Every row comes from one small tree of marks. Brackets hold a mark, then the marks that hang from it, in the order of their numbers. Every link used is in the known rows. Which tree was each row made from?
Known rows:
[k553 [k710 [k537 [k478 k180] [k754 k221 k684]]]]: [  6 -15  -4  -4  -8  -2  -1   4 -12  -1  -1  14 -19  -3  -6   8  28   2
   5  -3   4   4 -11  -1   7  17   3   6  -2 -14  -5 -25   5  20   3  -6
   0  -6  -5 -30  -7   5 -11  -3  -9   4   1  -8  15   1 -12  14  12  -5
   8]
[k684 [k754 k221 [k537 k710 k945]]]: [ -2  -5  -2  -1   0  14  -1   1  -8   1  -4  19 -13  -1 -13   1  31   7
   2   5   9   2  -1   3  12   9   2  -4  -5  -9   2   6   1   9   0 -21
  18 -12  -6 -29  -5   3 -11  -5 -23  -5  -1   9   1   4  -2  12   3   0
   9]
[k754 k221 k478 [k537 k710] k684]: [  3  -6  -2 -10  -4   5  -7   4  -8   5   8  18 -15  -6 -10   3  41   5
   5  -5  10   0  -4  -1  22 -28  -3   1   4   5  -9  -6  -1  19   2  -8
  12 -10  -4 -36   3   4 -12  -4 -13   2   5   3   2   5  -9  10   1  -3
   8]
[k945 [k537 [k478 k180]] [k754 k221 k684]]: [  3  -2  -9  10   0  -3  -7   6  -7   3  -3  11 -12  -5 -12  10  25   0
   6   7  -1   3 -14  -5   9  -4  11   4  -3 -11 -10 -15  10  27   6 -12
   0  -2   6 -21  -4  -2  -8   0 -15   0   7 -11   8   1 -11  13  21   1
  10]
[k221 [k754 k537]]: [  8  -3   3   6   2   4  -3   5   0   5  -6   7   2  -2   6   4  12   1
   0   8  10   2  -5  -6   5 -20   4  -4  -9  -6   7   1   3  13   2   5
  11 -12   0 -18  -4  10  -8  -3 -11   0   0   8   3   7  -2   4   0  -3
   0]
[k553 [k710 [k754 k221 [k537 k478 k945] k684]]]: [  3  -9  -3 -18  -7   6  -9   3 -10   2   1  17 -20  -3 -17   6  38   9
   8   7   4   2  -9  -8   7  -5  -1  -1  -1 -18  -2 -15   4  16   3 -13
  20  -6  -5 -36  -5   6  -9  -3 -31   2   2   3   4   3  -6  18  23  -2
  21]
[k553 [k710 [k754 [k537 [k478 k180]] k684 k945]]]: [  6 -18  -3 -11  -7  -1  -9   5  -6   3  -2  12 -12  -5  -9   8  37  -3
  11   2   7   2 -14  -7   5 -28  -2   0   0  -8  -2 -27   5  16   4  -4
  12  -8  -9 -34  -7   0 -11  -1 -24   5   3 -10   5  -1 -10  18  19  -2
  11]
[k180 [k478 [k754 k221 k537 k684 [k710 k553]]]]: [ 11  -9  -7 -18  -8   5  -5   1  -6   7   6  15   1  -6 -19   7  40  -5
  10   4  -2  -2 -11 -12  12 -15   2  -3  -3  -4   0 -33   1  30   2 -19
  13  -6   6 -34   8  -1 -12  -3 -27   5  13   3  10   9 -12  13  41   0
  14]
[k180 [k478 [k537 [k754 k945]]]]: [  9  -8  -3   5  -4   0  -5   6  -5   5  -2   5  -6  -5 -10   5  17  -6
   8   7  -2   3 -10 -11  12  -7  -2   8  -8 -14  -1  -5   9   2   3   1
   1  -9  -4 -24  -9 -10  -6  -3   2   4  -3  -2  14   1  -7  11  25  -2
   4]
[k945 [k537 k478] [k754 k221 k684]]: [  3   2  -7   4   1  -1  -9   6  -6   5   1  10 -11  -2 -13   7  26   5
   3  12  -1   5 -10  -7   9   0  10   4  -5 -11  -7  -4   9  29   4 -12
   6   0   7 -19  -5   1  -9   0 -14   1   6  -6   8   5  -8  10  24   1
  16]
[k710 k537 k553]: [  2  -7  -2  -7   5   5   2   4   2   3  -4   6   2  -2   7   1  20 -12
   7   5  -2   3  -8  -4   9   2  -5   2 -11  -6  15  -2   2  13  -1  13
   7  -7  -2 -15  -9  21 -12   0  -6   8  -8   4   0   9  -1   4  -3  -4
   5]
[k537 k710 k754 k945]: [ -3  -6  -4   2   0   6   1   1  -9  -1  -6   4 -17  -5  -7  -1   9   5
   0   4   2   5  -2   4   7   6   1  -2 -10 -15   3   3   5  -7   1   1
  10  -6   1 -12 -10  -3 -10  -5  -3   2  -8   3   8   0   3  16 -11  -1
  10]
[k754 k221 k684 [k710 [k537 k945]]]: [  1  -5  -3 -20   2   8  -3   2  -7   1   7  15 -15  -4  -7   4  32   8
   9   1   1   1  -2  -5   6  11  -2   7  -2  -8   2 -13   2  14  -1  -7
  22  -6  -8 -44  -6   8 -13  -3 -12   4   6   6   4   5  -2   9  36  -6
  16]
[k754 k537 k710]: [  1  -6   1  -5   1   3   1   2  -1   6   2   8  -3  -3   3   0  19   4
   7   4   5   2  -6  -4   8 -19  -5 -10  -4   5   1   1   1  11   0   9
  14  -8   0 -27  -4   9 -12  -3  -5   1  -2   6   5   4  -5   4  11  -2
   1]
[k945 [k537 k478 [k710 k553]] [k754 k221]]: [ -4  -7 -12  -2   0   2   0   3  -5   5   1  10 -14  -4 -13   0  37  -4
  -1  10  -4   6 -12   0  14  11  16  -7 -10 -11   1   5   9  24   2  -6
   9   0   8 -13  -7   7  -7   2 -28   3   1  -2   5   7  -1  11  -6   5
  15]
[k744 [k710 [k537 [k945 [k754 k684]]] k553]]: [ -1  -5  -4 -11   5   7  -6   4  -2   4  -2  10 -12  -4  -9   6  23  -8
  -2   6  -9   3  -9 -12   8   9   2   5 -10 -18   8  -7   1  18   0  -3
  11  -1   4 -21 -12  12 -16   2 -20  11   2   7  -3   5  -1  11  34  -1
  20]
[k553 [k710 [k537 [k478 k180 k754] k945]]]: [  0 -19  -6 -13  -5   0   1   2  -8  -5 -10  12 -17 -12  -8   5   7  -5
   6  -4  -1   4 -17  -8   5   5  -9   3  -6 -21   0 -17   6   5   3  -3
   5 -10   0 -24 -19   7 -15  -2 -14   2  -7  -3   8  -7  -5  15  15  -6
  12]
[k754 k221 [k945 k537]]: [ -3   0  -2  -3   5   4  -3   4  -3   5   2   4  -7  -4  -6   4  39  -1
   8   9   1   2  -8   3   6  -1   2   5  -4   0   1   4   9  19   1  -4
  17  -8  -9 -34  -6   1  -8   1  -8  -2   4  -1   3   6   1   7  10   1
   7]
[k553 [k710 [k537 [k945 [k754 [k478 k180] k684]]]]]: [  3 -19  -7  -7  -4   2  -7   6  -7  -1  -5  11 -17  -6  -4   9  10  -3
   4 -10  -2   1 -10  -3   3 -15  -3   4  -1  -7  -7 -21   1  15   2   0
   1  -1   0 -34 -15   7 -12   0 -15   4   4  -1  -5  -5  -6  17  41  -6
  13]
[k945 k754]: [  1   1  -3   9   3   2  -3   4  -1   5 -11   0  -1  -3   1   3   8   0
   1   6  -1   4  -9  -1   1  -2   6   0  -9  -3   4  -3   4  10   1   3
   6   4  10  -8  -6   1  -7  -2  -5  -4  -1   1   0   6  -2   9  18   0
   6]
[k684 [k754 k221 k537 k710]]: [  3  -5   1  -5   0  11   1   2  -5   7  -1  13   0   1  -3   2  29   9
   6   3  12   1  -4   2   7   3   6  -6  -4   6   2  -6   1  21   0 -16
  17 -10  -4 -32   1   3 -11  -4 -25  -7   5   8   5   8  -9   7  39  -1
   2]
[k180 k478]: [  6  -3  -1  12  -1   5  -2   4  -2   3  -1   0  -6  -6  -2   4  15  -3
   8  -2  -3   1 -14  -2   8  -9  -5   2  -6  -8   3  -4   2   1   0   5
   4  -5   7  -7  -7   1  -7  -3  -1  -2  -9   2   3   3  -6   6   5  -2
   7]
[k537 k754 k945]: [  2  -2  -1   4   2   6  -3   3  -7   0 -10   2  -8  -4  -6   2   1   4
   4   8   1   3  -5  -1   2   1  -1   2 -10 -19   5   0   6  -5   2  -1
   8  -6   1 -11  -9  -3 -10  -4  -3   1  -9   2  10   3   3  13  10  -1
   8]
[k754 k221 [k537 [k478 k180] [k710 k553]] k945]: [ -1 -12  -7 -10  -2   3   0   2  -6   2   0  18 -13 -10 -18   3  60 -10
   8   2   3   1 -15  -1  15 -12   3  -4   0 -13   2  -9   7  13   2  -8
  15 -11 -11 -32  -2   5 -10  -3 -31   0  -2 -10   8   5  -5  14 -16   1
   9]
[k945 [k537 k478] [k754 k221 k684 [k710 k553]]]: [  0  -6 -10 -13   0   1  -4   3  -5   7   6  10  -9  -3 -16   4  32   1
   4  11  -3   4 -11  -7   7   2  15  -4  -5  -5  -2 -10   9  36   2 -11
  12   0   9 -21   1   3  -9   3 -31   6  11  -2  11   8  -6  13  40   4
  20]
[k684 [k754 k221 [k478 k180 k537] k710]]: [  6 -14  -6  -9  -3   9   1   4  -8   5  -3  15  -3  -5  -9   6  17   0
   9 -13  14  -1  -9   2  12   1   7   2   0   6  -5 -18   3  17   3 -15
   2 -12  -4 -29  -1 -10  -7  -2 -29  -7   5   4   6   2 -13  11  58  -3
  -2]
[k710 k537]: [  2  -4   1  -1   5   2   1   4   0   3  -2   5  -3  -3  10   2  13  -3
   6   2   3   4  -7  -5  10   0  -7   6  -8  -5   9   3   1   9   0  11
   7  -6  -3 -17 -12  16 -12  -2   5   4  -7   4   1   7  -3   2  -1  -5
   1]
[k744 [k710 [k754 k221 k478 k537 k945]]]: [  6  -9   0 -15  -3   6  -8   4  -3   9   2  10  -7  -8 -10   6  51  -2
   4  -4   7   0 -11  -1  13 -18  -2   4   1  -3   4  -7   0  19   4 -20
  21  -7 -13 -42  -4   2  -5  -1 -37  -3   9   5  -1   8  -6  13  47   1
  10]
[k754 k537 k684]: [  5   1   5  -1   2   2  -7   5  -2   5   0  10  -3  -2  -2   4  24   2
   7   7   5   1  -6  -9  12 -30  -7   1  -3   1  -2  -4   0  14   1   7
   7 -10   1 -25  -1   8 -14  -4   2   4  -1   0   3   6  -8   5   0  -4
   5]
[k945 [k754 k221 k478 k710]]: [  3  -7  -8  -6  -2   6  -3   3  -6   7  -2   5  -6  -8  -5   3  21   7
   3  -7   2   0  -9   6   5  -5   9  -1  -1   4  -1  -9   2  17   1 -11
  13   4   3 -24   0  -3  -4  -2 -25  -8  10   4   3   6  -5  14  52   0
  10]
[k180 [k478 k537 [k754 k221 k684 [k710 k553]]]]: [ 10  -9  -9 -23  -7   5  -3   1  -7   7   6  14  -1  -8 -22   7  31  -9
  10   3  -3  -2 -13 -14  14   1   5   6  -6  -4  -1 -35   4  26   3 -15
   8  -6   7 -31   6 -11 -10  -1 -22   5  11   4  13   8 -12  12  52  -2
  14]
[k553 [k710 [k537 [k478 k754]]]]: [  2 -14  -3 -14  -6  -2   1   2  -6   1  -5   7  -9  -8   0   2  11  -2
   2  -1   1   5 -15  -8   9   5  -7   1 -10 -10   3  -9   3  16   2   1
   8  -7   3 -17 -16  13 -14   0  -5   5  -5   0  10   0  -5   9  11  -5
  10]

Write each row's tree:
[  1  -6  -2 -17   3   6  -2   2  -4   0   6  11 -13  -4  -2   3  17   5
   9   0   1   3  -3  -9   6  -3  -7   5  -3  -7   3  -7   1   8  -1   5
  17  -8  -4 -35  -9  10 -17  -1  -5   9   0   5   4   3  -2   9  29  -6
  15] -> [k754 k684 [k710 [k537 k945]]]
[  7  -1  -6  -7  -1   2 -11   7  -6   7  -2  13  -3  -4 -13   8  23   1
   5   1   2  -1  -7  -8  16 -14   7  11  -1   1  -8 -10   4  23   4  -9
   1   0   4 -30   0  -8  -7  -2 -10  -2  10   2   3   6 -11  11  50  -4
   7] -> [k945 [k754 k221 [k478 k537] k684]]
[ -3  -3  -7 -20  -2   2  -1   2  -8   3  -4  13  -6 -10 -15   3  38  -3
   3   5   4   2  -8  -3  17   5   3   9  -6  -2   0 -12   8  16   3 -13
  15  -7  -7 -39  -5 -14  -9  -3  -8  -3   8   0   8   3  -2  14  12  -3
   6] -> [k478 [k537 k710] [k754 k221 k945]]
[  4  -9  -3  -3   1   4  -4   6  -4   3  -7   1  -6 -11  -3   7  22  -8
  10  -9   5  -1 -13   4   5 -30  -6   6   1   0  -1 -11   5   2   2   2
   6  -9  -9 -21  -5  -3  -7  -2 -14  -3  -3  -8   2   0  -4  13  22  -4
   4] -> [k754 [k478 k180] k945]
[  1 -10  -9 -13  -4   2   1   0  -6   2  -7   7  -8 -11 -12  -1  21  -7
   0   3   1   4 -15  -4  13  -4   4  -2 -12 -15   7  -9   5   6   2  -8
   8  -6   8   1  -5   1 -11  -1 -21   4  -6  -4  13   5  -2  14 -12   0
  15] -> [k537 [k478 k754] [k710 k553]]
[ -4  -9  -7   2   0   5   1   1  -8  -4  -5   9 -25 -13 -11   2  14  -1
   5  -3   3   3 -14   0  11  -3  -4  -3  -4 -21  -3  -3   5 -11   2   3
   6  -9   2  -8 -13  -1 -10  -4 -13  -2 -13  -6   7  -6  -2  15 -19  -1
  12] -> [k537 [k478 k180] k710 k945]
[  5  -9 -10 -24  -3   6  -7   4  -5  10   3  15  -2  -4 -14   5  31  -3
   6  -3   1  -1  -7  -8  13  -9  13   3  -1   6  -3 -22   4  30   2 -10
   9   0   3 -33   5  -5  -7   1 -26   3  14   4   5   8  -9  14  63  -1
  13] -> [k945 [k754 k221 [k478 k537] k684 [k710 k553]]]
[  1  -9  -8 -15  -2   4   1   0  -8   2  -8   5  -1 -12 -12   7  32  -2
   9  -3   5  -2 -14   6  -1   2   4   5  -2   0   1 -34   7  16   3 -19
  18  -4  -8 -40   0 -15  -9  -3 -24  -8  12  -8  11   3  -6  18  43  -2
   7] -> [k478 k180 [k754 k221 k710 k945]]
[  5  -6  -5  -1   0   1  -2   4  -8   3 -10  11  -3  -4 -11   8  28  -7
   8   6   6   1  -9  -2   8   8   5  10  -4  -8   1 -17  11  12   5  -6
   4  -8 -12 -38  -3 -13  -5  -4  -5  -3   3  -7  13   3  -7  12  19  -4
  -3] -> [k478 k180 [k537 [k754 k221 k945]]]
[ 10  -4  -3  -2  -5   3 -10   4  -6   2  -1  12  -7  -8 -19   8  15  -1
  10   7  -3   0 -11 -17  11 -33 -10   2  -3 -19  -4 -18   3   7   5 -15
   8 -11   6 -29  -6  -3 -15  -5  -8   6   0   2   6  -1  -8  12  28  -4
  14] -> [k180 [k478 [k754 [k537 k945] k684]]]
[  3   3  -5 -19   0   6  -8   3  -9   1  -6  16  -6  -7 -21   8  20   1
   7   9   2  -1  -7 -13  13   3   0  15  -6 -14  -3 -18   6  15   5 -16
  10  -9  -1 -33  -3 -13 -12  -4  -8   0   6   3  10   3  -6  15  35  -6
  12] -> [k478 [k537 k945] [k754 k221 k684]]
[  1  -4  -7 -14  -4   3  -6   2 -11  -2  -3  11 -20 -13 -21   3  14   5
   2   3   2   4 -11  -7  14 -10  -3   5  -6 -21  -5 -12   5   0   4 -13
  13  -8   5 -10  -8  -8 -16  -4 -13   5  -3  -5  15  -3  -3  19   6  -3
  23] -> [k537 [k478 [k754 k684]] k710 k945]
[  8 -10  -7 -10  -2  -1  -6   5  -7  -4  -8  15 -12 -13 -11   9   8  -5
  10   2   2   2 -14 -15   9 -11  -7  12  -6 -26  -1 -26   6   8   6 -12
   3 -12  -2 -21 -14   3 -17  -3 -11   8  -4  -9  13  -4  -7  16  23  -7
  15] -> [k710 [k537 [k478 k180 [k754 k684]] k945]]
[  7  -8  -8 -13  -6   7  -6   3 -10   5   3  10 -10  -4 -14   2  34  -1
   1  -5   6   1  -4   7  14  -7   9   5  -4  -4   1 -14   2  16   2 -13
   9  -5  -1 -19   8  -3  -9  -2 -23   5   4  -1  11  10  -6  17   9  -1
  14] -> [k537 [k710 k553] [k754 k221 k478 k684]]
[  5 -15  -2 -25   0   6  -4   6   2   8   2   5  -3  -7   0   3  36 -15
   3  -6   0   2 -12  -3   9  -7  -3   7  -7  -7  17  -8   0  19   2  -6
  16  -6 -12 -30 -13  13 -10   4 -38  10   2   6  -2  10  -1  11  43  -1
  14] -> [k744 [k710 k537 k553 [k754 k478 k945]]]
[ -4   0  -2  -9   1   8  -6   2  -8   1   6  18 -19  -5 -16   3  43   7
   5   5   4   1  -2  -3  16  -9  -3   0   0  -8  -5  -4   1  10   1  -9
  19 -10  -5 -38  -1   3 -14  -6  -9   2   2   5   2   4  -4  12 -10  -2
  13] -> [k754 k221 [k537 k710 k945] k684]
[ 11 -10  -6  -4  -3   4  -8   7  -3   4  -5   5  -2  -6  -1   9  11  -4
  11  -8  11  -1 -12   1   5 -31   0   9  -2  -2   2 -30   0   9   5  -5
   0  -5  -2 -17  -2  -3  -7  -1 -21   5   1  -7   1   2 -11  17  33  -2
   7] -> [k710 [k754 [k478 k180] k684]]
[  2 -12  -7 -18  -4  14   0   4  -6   6   0  16  -5  -2 -13   0  31  -6
   3  -6  10   0  -6   2  19   5   9   2  -7   3   5  -2   3  19   1 -13
   6 -11  -2 -18   0  -3  -9  -1 -32  -2   0   8   3   8  -8  12  21   0
   7] -> [k684 [k754 k221 [k478 [k537 [k710 k553]]]]]
[ -2 -13 -14  -8  -4   1   4   2  -7   1  -4  12 -10 -11 -17   4  33 -11
   5   3   1   3 -18   0  15   7   8  -4  -9 -13   0 -15   9  23   5 -12
   4 -10   4 -16  -5  -1 -11   0 -27   3   1  -6  12   3  -7  15 -11   2
  10] -> [k945 [k537 [k478 k180 [k754 k221]] [k710 k553]]]
[  7 -10  -9  -1  -7   3  -5   5 -12   1  -1  11 -14  -7 -11   6  26   3
   3 -11  11   0  -8  10  13  -9   6   6   1  -3  -7 -22   2  12   4 -14
   0  -6  -2 -25   3 -10  -8  -5 -15   0   5  -7  10   2 -11  19   7  -2
   7] -> [k537 k710 [k754 k221 [k478 k180] k684]]
[  5   0  -4   2  -2  -2  -8   5  -9   3   4   9 -12  -1 -13   5  21   6
   5  11   4   6  -7  -4  12   4   6   5  -5 -14  -6  -2  10  21   5 -12
   4 -10   2 -16  -2   0 -10  -2  -8   5   1  -6  19   5  -8  12  12   0
  12] -> [k945 [k537 k478 [k754 k221 k684]]]
[  2  -7 -11  -6  -1   4  -6   2 -11  -1  -3  13 -19 -10 -20   8  25   7
   8   0  -2   1 -13  -3   2   5  10   2   0 -18  -8 -25   7  10   3 -20
  11   2   2 -27  -3 -10  -9  -4 -30  -5   7  -7  10  -1  -6  21  48   0
  20] -> [k537 [k478 k180] [k945 [k754 k221 k684 k710]]]
[  7 -21  -8 -16   0   3   3   4  -1   2  -2   9  -5  -9   0   4  24 -12
   5   0   5   2 -12  -7   0  -3   8  -1  -6 -14  13 -17   8  17   2   0
  16 -11 -10 -25  -9  14  -9   1 -38   5   2  -5  12   5   1  13  27  -2
  10] -> [k221 [k754 [k710 [k537 [k478 k180]] k553] k945]]
[  7  -6  -6 -19  -2   8 -10   3  -5   4  -1  18  -9  -4 -19   5  41  -2
  12  14   1   1  -8 -13  10 -12   3   3  -5 -25   9 -15   5  16   5 -20
  20  -7  -6 -27  -1   9  -9  -3 -40   7   0   0   7  10  -4  17  24   0
  22] -> [k710 k553 [k754 k221 [k537 k478 k945] k684]]
[  5  -5  -1  -4   0  13  -6   4  -6   4  -6  15  -6  -2 -13   4  25   4
   7  -1  10  -1  -4   0  11 -15  -2   2  -1  -8   1   3   2  11   2 -25
  14 -14  -8 -27  -3   4  -9  -4 -31  -7  -1   9   1   4  -5  12  42  -3
   9] -> [k684 [k754 k221 k478 [k537 k945]]]
[  1  -5  -5 -23  -3   5  -9   6  -8   5   9  17 -16  -9 -19   5  46   0
   6  -5   7  -1  -4  -1  21 -17   1  12   4   4  -9  -5   4  16   2  -6
  14 -10 -13 -44   0 -10 -10  -2  -9   1   8  -1   5   3  -6  14  21  -4
  12] -> [k754 k221 [k478 [k537 k710]] k684 k945]
[  4  -8  -7 -15  -4   2  -2   3  -9   6   7  11 -11  -2 -17   3  32   1
   5  10   2   5  -8  -5   9   5  11  -3  -6 -10  -1 -11  10  28   3 -11
  11  -8   2 -19   2   3 -11   1 -26   8   5  -4  21   9  -8  14  28   3
  18] -> [k945 [k537 k478 [k754 k221 k684 [k710 k553]]]]
[ -2 -10  -6 -17  -1   7   0   0  -4   2  -7  12  -5  -9 -14   0  23  -8
   3   9   0   1  -8  -8  13 -17  -3  -8 -10 -13   8  -5   3   8   2  -7
  15 -10   4 -21  -7   6 -16  -3 -18   7  -4   6   3   4   1  13  -7   0
  13] -> [k478 [k754 [k537 [k710 k553] k945]]]
[  1 -13  -2  -6   2   2   4   4  -1   2  -1   9 -13 -10  -2   4  26 -15
   3  -5  -2   3 -20  -8  14  11  -4   0  -9 -18  10  -8   2  12   1   9
   2 -10   1  -9 -14  18 -14   1 -20   6 -10  -2   6   3  -9   5   0  -2
   6] -> [k744 [k710 [k537 [k478 k180]] k553]]
[  5  -7   3   1   0   5  -6   5  -3   4  -6  11  -4  -3  -8   2  27   1
   5   7   9   3  -9  -7   9 -22  -2  -1  -4 -10   1   6   7   9   3 -16
  14 -14  -9 -17  -7   5 -12  -4 -21  -1  -5  -5  11   2  -5  11  23  -2
   8] -> [k684 [k754 [k537 k478] k945]]
[  5 -10  -5 -13  -2   7  -7   4  -5   2   1  18 -16  -6 -15   1  24  -1
  -1  10   5   2  -5 -14  13 -22   7  -6  -6 -22   3  -1   4   9   2  -4
  17 -15  -1 -16  -4  11 -13  -2 -32   8  -3   4   8   3   1  16  -7  -1
  20] -> [k221 [k754 [k537 k478 [k710 k553] k945] k684]]
[  1 -14  -2  -7  -1  -2  -1   2  -4   3   0  11 -11 -12  -7   4  33  -2
  10   0   6   1 -14  -7   8 -28  -5  -7   1  -4  -4  -8   7   9   2   1
  14 -12  -8 -31  -8   3 -11  -3 -19   0  -3  -9  11  -1  -7  11  17  -2
   5] -> [k754 [k537 [k478 k180]] k710 k945]
